What can hang from each mark:
z36: z851 z880
z529: z851
z488: z851
z67: z188 z514
z880: z188
z851: z488 z514 z900
z900: z67 z851
z188: z67 z326 z851 z880

Each row was made from one small tree. Brackets hold a mark, then the marks that hang from it, in the order of their numbers. Every link used is in the known rows. Write each row's tree.
In the rows, zero is written as 100.
Known rows:
(z529 z851): [90 107 123 80 91 112 107 78 68 107 104 108 94 100 121 114 104 107 125 96 129 93 103]
(z851 z488 z514 (z900 z67)): [121 92 80 112 85 123 107 116 118 103 106 100 92 115 136 81 98 103 57 93 74 95 72]
(z36 (z851 z488 z900)): [98 111 99 114 84 76 131 123 112 96 114 119 108 94 140 116 107 101 86 92 83 96 89]
(z851 z514 z900): [110 107 108 104 92 112 99 93 94 109 101 118 94 116 128 109 114 100 82 98 100 97 81]
(z529 (z851 z488 z514 (z900 z67))): [138 95 82 82 89 145 110 97 108 103 106 111 91 103 164 81 105 133 68 88 79 100 73]
(z488 (z851 z900)): [87 105 116 129 91 100 118 97 101 99 114 115 129 101 115 110 108 106 100 101 115 97 92]
(z188 z67 z326): [90 99 116 122 115 80 83 130 76 110 96 97 120 84 53 119 78 76 126 94 132 84 128]
(z188 (z67 z514) z326 (z851 z488)): [134 98 88 93 129 83 84 119 72 102 91 88 120 80 71 122 83 102 146 84 121 84 115]
(z188 z67 z851): [99 102 105 96 108 108 82 111 74 111 85 91 110 90 70 125 93 83 150 88 111 98 110]
(z188 z67 (z851 z514) z880): [103 99 105 58 118 118 78 88 84 127 78 90 83 94 112 89 87 115 121 83 93 93 111]
(z36 (z880 (z188 z67))): [77 98 104 99 94 127 80 132 112 83 91 108 79 93 56 119 87 56 90 113 112 115 103]
(z67 z188 z514): [100 87 102 90 109 79 115 71 105 90 98 91 82 118 90 105 94 88 115 120 135 109 105]
(z851 z488 z514 z900): [125 101 101 101 90 122 117 111 101 109 105 117 89 111 153 105 105 109 73 89 91 94 70]
(z36 z880): [59 104 119 124 83 112 82 106 87 105 99 101 94 116 89 125 87 80 83 105 115 90 96]
(z880 (z188 (z851 (z900 z67)))): [102 96 84 126 87 122 96 111 111 82 95 89 121 86 54 95 135 57 103 111 81 135 88]
(z488 (z851 z514 (z900 z67))): [99 94 94 119 84 108 103 88 124 101 106 109 112 120 127 71 100 133 62 102 82 93 90]
(z900 z851): [70 126 115 127 80 76 106 98 99 102 112 101 98 111 81 103 104 101 106 105 90 88 117]
(z880 (z188 z67)): [92 99 107 92 97 106 102 121 105 92 96 105 84 86 56 108 98 54 118 111 116 115 108]
(z880 z188): [77 103 118 103 81 97 115 101 95 89 107 104 86 99 70 105 114 62 107 116 116 118 101]
(z900 (z67 z514) (z851 z488)): [99 106 74 112 87 70 105 103 118 90 118 86 91 116 95 72 93 117 90 106 68 79 105]
(z188 z67 z880): [78 96 119 86 120 97 92 105 88 121 99 89 87 86 100 90 74 82 116 92 109 87 113]
(z188 z326 z880): [63 96 134 116 116 69 94 97 74 118 110 87 114 86 80 90 87 86 109 97 126 84 125]
(z529 (z851 z900)): [110 110 114 95 101 124 110 84 77 103 108 117 111 91 129 124 116 98 111 94 117 105 88]
(z488 z851): [69 103 128 117 85 86 118 86 90 105 113 106 111 109 109 102 97 119 114 104 123 86 109]
(z880 (z188 (z851 z514 z900))): [120 110 95 90 88 126 101 93 104 88 89 111 98 99 90 111 141 87 97 104 84 132 81]
(z880 (z188 z326)): [78 100 124 123 93 80 105 114 89 86 104 101 109 84 41 106 110 63 109 115 130 112 118]
(z188 z67 z326 z851): [101 106 108 116 117 88 74 124 68 109 83 87 131 75 43 128 90 85 153 88 126 94 130]
(z900 (z67 z188) (z851 z488 z514)): [101 90 74 112 78 101 123 111 152 87 96 86 71 126 110 60 85 136 60 113 67 110 109]

Write each row's tree:
[102 106 111 106 88 109 114 85 110 104 106 124 108 117 144 97 107 136 80 97 99 90 88] -> (z488 (z851 z514 z900))
[115 80 92 67 127 93 119 74 102 100 90 71 82 93 117 89 95 112 124 98 111 114 95] -> (z67 (z188 (z851 z488) z880) z514)
[118 75 75 95 86 124 112 101 123 96 76 75 85 117 111 77 92 124 91 101 87 120 96] -> (z900 (z67 (z188 (z851 z488 z514))))
[58 116 110 86 71 92 87 92 112 103 97 125 73 130 134 110 88 133 56 103 86 85 106] -> (z36 (z851 z514) z880)
[69 82 126 116 122 74 109 92 102 106 92 80 107 87 72 86 80 89 106 108 139 113 130] -> (z67 (z188 z326 z880))
[147 86 77 95 116 107 122 93 109 84 88 89 107 96 109 121 113 98 118 100 111 127 78] -> (z67 (z188 (z851 z488 z900)) z514)
[110 111 94 90 82 89 123 110 121 101 110 129 87 109 169 102 106 133 67 91 71 93 85] -> (z36 (z851 z488 z514 z900))
[141 95 75 81 106 122 111 87 98 93 116 102 104 93 145 90 105 113 93 96 94 99 74] -> (z529 (z851 z488 (z900 (z67 z514))))
[95 106 83 114 70 95 106 111 126 100 107 94 78 124 116 60 92 133 64 100 51 80 104] -> (z900 z67 (z851 z488 z514))
[100 115 100 101 76 95 117 105 109 105 109 108 75 122 129 87 100 139 79 95 70 79 102] -> (z900 (z851 z488 z514))
[124 89 73 114 103 98 107 105 109 93 117 94 103 105 117 89 101 87 85 100 89 93 74] -> (z851 z488 (z900 (z67 z514)))
[85 103 102 85 78 139 81 91 101 86 79 107 77 115 82 112 118 98 80 108 94 118 92] -> (z36 (z880 (z188 (z851 z514))))
[107 101 95 106 96 126 100 90 93 100 107 104 115 92 116 97 110 97 97 98 97 106 88] -> (z529 (z851 (z900 z67)))
[106 98 103 97 127 66 78 107 77 105 101 98 113 92 57 112 78 83 129 100 136 77 125] -> (z188 (z67 z514) z326)
[97 80 106 90 113 107 126 97 101 106 89 70 90 86 111 92 91 104 119 95 109 122 100] -> (z67 (z188 (z851 z488) z880))
[111 94 98 88 122 74 86 110 98 82 101 104 101 81 34 105 94 65 123 116 134 104 124] -> (z880 (z188 (z67 z514) z326))
[137 92 67 108 106 105 96 102 97 94 104 84 118 99 105 97 114 92 109 92 75 102 74] -> (z188 (z851 z488 (z900 (z67 z514))))
[106 98 106 114 142 98 75 122 79 116 88 86 142 58 61 110 98 81 132 81 104 105 117] -> (z188 z67 z326 (z851 z900) z880)
[81 116 96 91 75 112 97 106 142 78 100 139 78 112 120 109 120 104 37 114 70 124 89] -> (z36 (z851 z514 z900) (z880 z188))
[107 107 108 79 111 116 91 78 88 121 89 101 99 97 129 94 117 113 96 87 82 103 85] -> (z188 (z851 z514 z900) z880)
[128 91 90 119 130 81 99 86 98 83 86 89 140 89 59 123 114 90 126 110 130 125 109] -> (z67 (z188 z326 (z851 z900)) z514)
[124 92 90 53 136 99 92 96 81 114 96 81 89 80 113 93 82 107 140 81 100 88 100] -> (z188 (z67 z514) (z851 z488) z880)
[124 99 84 86 110 113 93 68 94 96 113 104 109 101 117 93 111 103 102 104 103 98 84] -> (z529 (z851 (z900 (z67 z514))))
[47 111 108 101 71 85 100 110 123 77 105 122 81 105 83 115 107 85 71 120 91 115 109] -> (z36 z851 (z880 z188))
[78 118 101 101 81 102 88 101 120 98 100 134 90 122 142 115 105 120 44 101 73 98 88] -> (z36 (z851 z514 z900) z880)
[107 97 104 78 147 74 66 89 73 115 91 80 118 76 61 97 86 96 145 89 117 86 128] -> (z188 (z67 z514) z326 z851 z880)
[83 110 83 114 90 62 89 84 113 93 115 88 96 123 70 73 102 105 96 116 75 81 116] -> (z900 (z67 z514) z851)
[100 92 88 118 102 86 101 79 116 92 118 101 124 111 105 80 103 113 90 109 98 90 90] -> (z488 (z851 (z900 (z67 z514))))
[100 97 110 77 128 98 67 100 79 125 78 87 105 81 82 91 82 117 121 82 104 89 128] -> (z188 z67 z326 (z851 z514) z880)
